Each row was made from one small tree. The marks that hang from a mark follow it in brackets, in the order of their numbers. Every link used is in the known rows. Write each row's tree.
In the rows, 128 means zero.
Known rows:
Z456[Z898[Z955]]: [150 137  93 173 158  61 103 136 110 142 126 114  78 185 135  87 131  92
 157 142 175 148]
Z794[Z955[Z898 Z998]]: [144 105  94 110 102 217 110 168 130 105 166 166 120  96  87 187 116 127
  95 126  82  53]
Z188[Z955[Z998]]: [143 109 147 104  89 117 123 144 150 110 165 142 125 102 121 181 129 121
 142 159 113  77]
Z188[Z955[Z898[Z982] Z998]]: [127 103 141  84  75 133 160 126 150 109 206 150 147  72 118 171  92 126
 100 147  97  74]
Z794[Z683 Z955[Z898 Z998]]: [138 115 110  84 106 252 120 172 109  94 160 172 160  80  70 196 111 137
 105 124  39  81]
Z955[Z998]: [139 117 120 134 129 138 110 153 136 131 159 161 119 142 119 155 132 112
 140 146 120  95]
Z794[Z683 Z955]: [146 132 129 129 119 199  89 172  95 121  90 134 118 105  81 158 131 160
 144  88  90  92]
Z955[Z898[Z982] Z998]: [125 108 113 116 116 154 149 130 140 129 200 167 143 114 114 147  92 117
  98 136 103  92]
Z188[Z955[Z794 Z898[Z456 Z982]]]: [111 119 152 104  83 103 168  85 148 126 120  91 135  69 141 122 113 181
  95  85 148 129]
Z898[Z982]: [133 126 133 160 128  98 120 127 127 156 132 130 103 141 122 110 111 141
 136  98 152 103]
Z898[Z456]: [124 129 113 166 141 115 113 134 119 142 123 136  94 140 123 116 119 144
 135  98 157 112]
Z794[Z683 Z955[Z898[Z982] Z998]]: [117 116 142  70  94 235 143 151 118 104 156 156 163  63  83 168  91 160
  95 112  40  85]
Z456[Z898[Z982]]: [120 129 149 145 138  74 142 105 130 152 123  96  90 139 139  78  99 169
 146  92 163 139]
Z456[Z898[Z955[Z794 Z998] Z982]]: [109 140 164 113 136  58 150  92 144 138 101  78 116 154 175  74 139 127
 140 147 157 180]
Z955[Z898 Z998]: [146 107  81 130 126 175 126 154 132 120 202 184 138 131 101 175 113  96
 106 148 101  92]
Z955[Z794 Z898]: [159 122  87 157 132 148 119 137 128 140 133 136 129 143 117 148 147 124
 111  96 147 135]
Z982[Z898[Z456 Z955[Z794 Z998]]]: [ 96 135 150 134 154  66 136  98 126 120  81  89 119 142 171  72 139 118
 142 152 164 180]
Z998[Z955]: [163 141  97 157 160 123 119 131 153 133 127 125 113 159 131 154 133 114
 161 160 153 118]
Z955[Z794]: [152 133 123 165 136 117 104 132 131 151  89 113 109 155 133 128 165 138
 143  95 166 136]
Z456[Z898[Z955[Z794] Z982]]: [125 144 145 149 143  37 134  92 126 156  76  66  97 168 167  51 141 136
 146 114 189 185]
Z955[Z794[Z683] Z998]: [130 137 159 102 130 176 129 134 126 124 104 133 168 123 127 157 159 139
 147 128  91 159]

Which tree is each row?
[159 151  99 117 155 189 151 118 139 117 118 123 182 129 121 175 146 126
 135 145 107 179] : Z998[Z955[Z794[Z683] Z898]]
[129 125 147  89 109 219 105 171 113 105 113 148 140  89  87 177 129 153
 136 122  57  84] : Z794[Z683 Z955[Z998]]
[112 136 117 166 140  60 119 116 114 151 119 123  92 155 141  71 112 118
 127 121 171 124] : Z898[Z456 Z955 Z982]
[140 117 168  95  87 116 130 126 161 116 118 111 137  98 142 174 160 141
 142 142 129 113] : Z188[Z955[Z794 Z998]]
[ 92 121 146 100 114 144 171  93 152 128 139 123 152  96 147 118 111 161
  86 107 123 139] : Z955[Z794 Z898[Z456 Z982] Z998]
[ 94 137 158 120 129  81 142  97 142 138  96 101 126 139 170  82 140 128
 118 144 152 153] : Z898[Z456 Z955[Z794 Z998] Z982]
[114 134 112 179 165  46 111 118  97 133 105 110  87 157 140  59 110 106
 150 132 185 149] : Z982[Z898[Z456 Z955]]
[130 134 135 119 123 168 151 116 115 137 124 126 171 109 113 129 123 151
 112  82 107 165] : Z955[Z794[Z683] Z898[Z982]]
[145 115 105 121 122 171 134 136 144 122 157 149 148 129 123 168 147 116
 104 132 115 124] : Z955[Z794 Z898 Z998]
[ 98 128 130 142 156  69 128 117 114 116 124 120 108 142 151  79 109  99
 142 167 152 143] : Z982[Z898[Z456 Z955[Z998]]]
[136 126 122  97 126 210 143 140 124 113 151 157 185 112 110 175 143 121
 114 130  75 154] : Z955[Z794[Z683] Z898 Z998]
[153 150 115 154 148 122  96 146  99 139  82 123 141 168 126 121 174  94
 152 130 137 175] : Z898[Z955[Z794[Z683]]]
[ 97 132 137 130 133  82 135 115 133 134 142 134 116 141 149  91 110 108
 122 159 137 117] : Z898[Z456 Z955[Z998] Z982]
[110 144 140 157 138  56 127 100 126 155  73  87 106 151 163  66 143 135
 124 105 184 160] : Z898[Z456 Z955[Z794] Z982]
[108 150 145 109 143 138 127 123 114 118  91 124 160 138 142 120 158 110
 136 154 109 180] : Z898[Z456 Z955[Z794[Z683] Z998]]
[128 124 120 148 154  76 110 139 115 119 144 133 110 160 139  97 120  75
 154 177 146 131] : Z982[Z898[Z955[Z998]]]
